What can hang from each mark
S: D
G: X Z
J: N
W: E
Z: G U
N: D J
L: S X
D: N S
U: W Z
E: W
X: G L

Each row was made from one small tree. The marks that hang from a mark follow it in brackets, in alphabetical order. Every link used is in the known rows. Write each row's tree.
Known rows
Z(G(X) U): [ 2.14 -0.76  1.28 -0.01  2.55 -0.11 -0.81 -0.40 -1.09  1.67  2.13 -4.91
 -0.07  0.99 -3.77  1.63 -0.99 -0.65  2.62 -3.13  1.22 -0.41]
J(N): [ 2.55  0.55  0.35 -1.81  2.32  0.15 -0.59  2.10 -1.00  1.05  1.32 -2.92
  0.39 -0.67  0.15  0.32 -0.55 -2.14 -0.82 -1.40 -0.12  0.20]
U(W(E) Z(G(X(L(S))))): [-1.51  2.49  1.84  3.80  0.71 -2.06 -2.38 -0.44  0.68 -2.19  0.54 -4.23
 -1.87  0.02 -5.63  0.16 -1.29 -0.61  2.05  0.32 -0.94  0.92]
X(G L): [-0.96  1.67  1.54  1.61  2.72 -1.14 -0.68  2.26 -0.97 -3.02  0.07 -0.20
 -0.16  0.08 -0.57  0.58  1.64 -1.23 -2.71 -1.98 -0.18  2.37]
G(X): [ 1.37 -0.04 -0.57 -0.32  2.66 -0.73  0.70  2.53 -0.41  1.25 -0.18 -2.19
 -1.18  1.05 -0.87  0.50  0.86 -1.03 -1.52 -0.87  0.51  0.12]
Z(U): [ 3.28 -0.53 -0.13 -1.86  1.69  0.46  0.00 -0.47 -2.22  1.05  1.84 -1.65
  0.82  1.37 -1.08  0.44 -0.30 -0.20  0.67 -2.55  0.45  1.24]
G(Z): [ 1.28  0.72 -0.69 -1.22  1.54 -2.22 -0.20  1.45 -1.03  2.76 -0.19  0.24
 -1.16  0.66  0.42 -0.47  1.14 -1.00 -1.07  0.62  0.58  0.27]
L(S(D(N(J))) X(G)): [ 0.11 -0.33 -2.74  2.51  0.10 -1.66 -2.70  0.85 -2.57  1.63 -0.17 -1.19
 -0.91  3.33  2.59 -0.39  2.63 -2.27 -2.49 -2.99 -3.59  2.85]
Z(G(X(L(S(D)))) U(W(E))): [ 0.06  0.91  1.20  0.66  0.53 -1.68 -2.86 -0.61 -0.01 -0.65  0.99 -3.95
 -1.78 -1.48 -6.12  0.54 -0.54 -0.21  3.12 -1.84 -0.75  1.35]
L(S(D(N)) X(G(Z))): [-0.05 -0.44 -2.91  1.33  0.49 -2.75 -2.55  0.84 -1.37  2.35 -0.79  0.45
 -1.84  3.16  1.19 -0.79  2.95 -2.37 -3.01 -1.84 -2.54  1.66]
X(G(Z(U)) L(S(D(N(J))))): [-1.23  1.89 -0.58  2.23  0.08 -2.88 -2.73  1.93 -0.78 -0.84 -0.73  0.79
 -3.43 -2.07 -1.21  1.85  4.22 -0.91 -1.24 -2.96 -1.10  2.29]
W(E): [ 2.45 -0.44  0.13 -3.09  1.57  0.83 -1.03  1.06 -2.20  0.82 -0.29 -0.64
  1.65 -0.60  1.20 -0.56 -1.46 -0.33 -1.30 -0.97 -1.81  1.73]
X(G(Z) L): [-1.63  2.14  0.96  1.56  2.24 -3.00 -0.49  2.68 -0.16 -1.77 -0.71  1.24
 -1.62 -0.80 -1.04  0.31  2.42 -1.48 -2.57 -0.78  0.53  1.73]
X(G): [ 0.83  0.44  0.23  0.71  2.81 -0.34 -0.42  1.11 -1.67 -0.81  1.01 -1.35
  0.01  2.19  0.98  1.36  0.65 -1.83 -3.08 -2.17  0.04  2.47]
X(G(Z(U(W))) L(S)): [-2.47  2.57 -0.13  2.87  1.03 -3.74 -1.21  1.37 -0.33 -1.69  0.59  1.42
 -3.51 -0.65 -3.02 -0.24  1.81 -1.46 -0.74 -0.82 -0.20  3.33]
E(W): [ 2.51  0.67 -1.04 -2.26  3.33  1.53 -0.92  0.89 -1.46  2.54  0.68 -0.98
  0.99  2.77  1.43 -1.17 -0.50  0.33 -3.55 -0.71 -1.25  1.49]
L(S(D(N)) X(G(Z(U)))): [ 0.63 -0.78 -3.03  0.88  0.28 -2.50 -2.42  0.21 -1.43  2.31 -0.24  0.34
 -1.83  3.11  0.11 -0.48  2.70 -2.16 -1.96 -2.69 -2.10  1.74]
J(N(D(S))): [ 1.98  1.28  0.83 -1.72  0.65  1.42 -0.38  1.24 -1.63  2.96 -0.37 -4.20
  0.01 -1.01  1.83  2.04 -0.26 -2.87 -1.34 -0.79 -1.28  0.09]
S(D(N(J))): [ 3.02  0.30 -0.25 -1.59  0.25 -0.17 -2.38  0.73 -1.80  1.75 -0.88 -2.95
 -0.45  0.10  2.61  2.45  3.40  0.02 -1.65 -2.48 -1.47  0.00]
D(N S): [ 1.61  0.17  1.57 -2.77  2.28  1.44 -0.68  1.40 -1.35  3.88 -2.02 -1.94
 -0.46  0.25  4.78  1.44  0.34 -0.60 -2.60 -2.09 -1.75 -2.52]
N(D(S) J): [ 0.69  1.91  0.20  1.27 -1.45  0.72 -0.01  0.49 -3.96  4.11 -1.22 -4.10
 -0.27  0.14  5.17  2.36  1.37 -1.56 -0.63 -0.54 -2.51  2.35]
U(W(E) Z(G(X))): [ 0.09  2.08  1.82  2.41  1.11 -1.75 -1.51 -1.15  0.63 -1.43  0.74 -5.24
 -1.14  0.95 -4.81  0.83 -1.58 -0.91  1.87  0.29 -0.02  0.47]
X(G(Z(U)) L(S)): [-1.74  1.62 -0.33  2.40  1.43 -2.62 -1.52  1.99 -0.82 -1.26  0.39  1.78
 -2.61 -0.87 -2.37  0.16  1.95 -1.30 -1.13 -1.89 -0.28  2.72]

Which tree is each row?
[-1.07  1.11  0.42  1.82  1.54 -0.80 -3.15  2.12 -0.85 -2.29 -0.57 -0.11
 -1.58 -0.38 -0.45  1.57  3.07 -0.71 -3.33 -2.87 -1.91  1.89] -> X(G L(S(D(N))))
[-0.09  0.40 -0.23  0.45  1.69 -1.14 -1.46  3.43  0.27  0.23 -1.53 -1.25
 -2.51 -1.06 -2.00  0.82  2.80 -0.12 -1.81 -1.54 -1.06 -0.49] -> G(X(L(S(D(N)))))
[ 0.69 -0.13 -1.67  0.61  1.62 -2.92  0.69  0.24 -1.65  1.32  0.56  0.22
 -0.05  3.56 -0.10 -1.71  0.83 -2.78 -1.21 -1.51  0.00  2.28] -> L(X(G(Z(U))))
[ 0.46  1.76 -0.49  0.64  1.63 -3.11  0.33 -0.06 -0.53 -0.17  1.03 -0.27
 -2.44  1.28 -1.43  1.01  1.19 -2.15 -1.22 -1.00  1.29  2.58] -> X(G(Z(U(W))))
[ 1.56  0.76  2.06  0.22  1.33 -1.22 -1.37 -2.58 -1.58  0.85  3.23 -4.96
  0.13  1.84 -3.13  0.33 -1.76 -0.61  3.39 -1.52  0.67  1.23] -> Z(G U(W))
[ 0.12  1.09  2.31  0.06  1.38 -1.89 -1.10 -0.52 -0.04 -0.70  1.20 -4.15
 -1.13 -1.54 -5.62  0.12 -1.53 -0.34  3.43 -1.48  0.20  0.95] -> Z(G(X(L)) U(W(E)))
[-0.21  0.61 -0.86  1.23  1.53 -1.16 -1.52  3.45  0.08 -0.32 -1.04 -1.02
 -2.12 -0.52 -2.81  0.36  2.44 -0.34 -1.63 -1.04 -0.85  0.65] -> G(X(L(S(D))))
[ 1.61  1.29 -0.66 -2.33  0.41 -2.94  0.10 -0.40 -0.64  1.81  0.33  0.27
 -1.93 -0.59 -1.88 -0.74 -0.06 -0.74  0.92  0.48  0.51  1.57] -> G(Z(U(W(E))))
[-0.24 -0.08  1.78  1.18  1.97 -0.75 -3.11  1.71 -0.19  0.94 -0.23 -4.20
 -1.19 -0.40 -2.41  1.52  1.33 -0.22  0.31 -2.11 -0.88 -1.36] -> Z(G(X(L(S(D(N))))))
[ 0.05  0.76 -0.16  0.89  0.74 -0.46 -3.27  2.03 -1.46 -0.87 -0.31 -0.10
 -0.29 -0.30 -1.30 -0.35  1.99  0.33 -1.40 -1.12 -2.03  1.59] -> X(L(S(D)))
[-1.01  0.35 -2.94  1.73  0.40 -3.47 -0.88  0.01 -1.76  1.37  0.75  1.03
 -1.72  2.84 -0.60 -3.02 -0.39 -2.91 -0.61 -0.64 -2.38  4.22] -> L(S X(G(Z(U(W(E))))))
[-0.12 -0.23 -3.65  2.39  0.36 -2.80 -2.61  0.85 -1.55  1.61 -0.26  0.66
 -1.30  3.91  0.19 -1.42  2.38 -2.70 -2.72 -1.15 -2.27  3.10] -> L(S(D) X(G(Z)))
[-0.10  1.25  1.25  1.98  0.82 -2.22 -2.45 -0.66  0.14 -0.37  1.67 -4.58
 -2.24  0.04 -6.26  0.91  0.40 -0.41  3.07 -1.77  0.18  0.98] -> Z(G(X(L(S(D)))) U(W))
[-0.64  1.87 -1.57  0.02 -0.16 -4.16 -1.05  2.05  1.42  0.29 -1.54  0.72
 -4.93 -2.82 -5.68 -0.28  2.35 -0.48  0.60  0.35 -0.06  1.22] -> G(X(L(S(D))) Z(U(W(E))))
[-0.53  0.50  1.52  2.24  1.27 -1.19 -3.05  2.04 -0.82  1.25 -0.18 -4.70
 -1.45 -1.00 -1.40  1.62  1.83 -0.41  1.03 -2.37 -1.31 -0.61] -> Z(G(X(L(S(D(N(J)))))))
[ 0.78  1.48 -1.37 -0.52  1.20 -4.21  1.54  1.11  1.06  2.10 -0.10 -0.84
 -4.32 -0.02 -3.98  0.11  1.50 -1.40  0.69  0.62  2.16  0.34] -> G(X Z(U(W)))
[-0.60  0.96 -1.19  0.65  1.20 -3.27  0.05  3.07  0.52  1.39 -0.76  0.95
 -4.05 -1.80 -4.51 -0.37  2.04 -0.66  0.68 -0.57  0.75  0.14] -> G(X(L(S)) Z(U))
[ 0.16  0.77 -1.23 -0.41  0.74 -3.15 -0.97  2.86  1.07  1.72 -1.65  0.50
 -4.50 -2.39 -4.24  0.97  3.57 -0.21  0.02 -1.32  0.43 -1.07] -> G(X(L(S(D(N)))) Z(U))
[-1.28  1.98 -1.11  0.28  0.48 -4.29 -0.01  2.31  1.06  0.65 -1.08  1.00
 -4.82 -2.79 -5.23 -1.06  1.25 -0.78  1.15  0.65  0.10  1.30] -> G(X(L(S)) Z(U(W(E))))
[-0.87  1.56 -0.24  0.17  1.94 -3.69  0.68  3.94  1.16  1.06 -1.92  0.51
 -3.36 -1.63 -2.81 -0.33  2.64 -0.97 -1.05  0.76  1.29 -0.68] -> G(X(L) Z)
[-1.61  1.34 -1.17  1.33  1.50 -3.57 -0.24  4.18  0.80  1.58 -1.57  1.00
 -3.93 -1.51 -2.84 -0.74  2.37 -0.95 -0.87  0.78  0.18 -0.05] -> G(X(L(S)) Z)
[-0.68  2.39 -0.28  0.11  1.15 -4.81  1.29  2.02  1.59  0.36 -0.85  0.07
 -4.53 -1.73 -5.30 -0.49  2.22 -0.85  1.06  0.71  1.97  0.31] -> G(X(L) Z(U(W)))
[ 1.02  0.76  1.59  0.76  1.84 -1.90 -0.44 -1.32 -0.32  0.91  2.44 -5.32
 -1.45  1.36 -4.62  0.90 -1.09 -0.99  3.26 -1.61  1.27  0.56] -> Z(G(X) U(W))
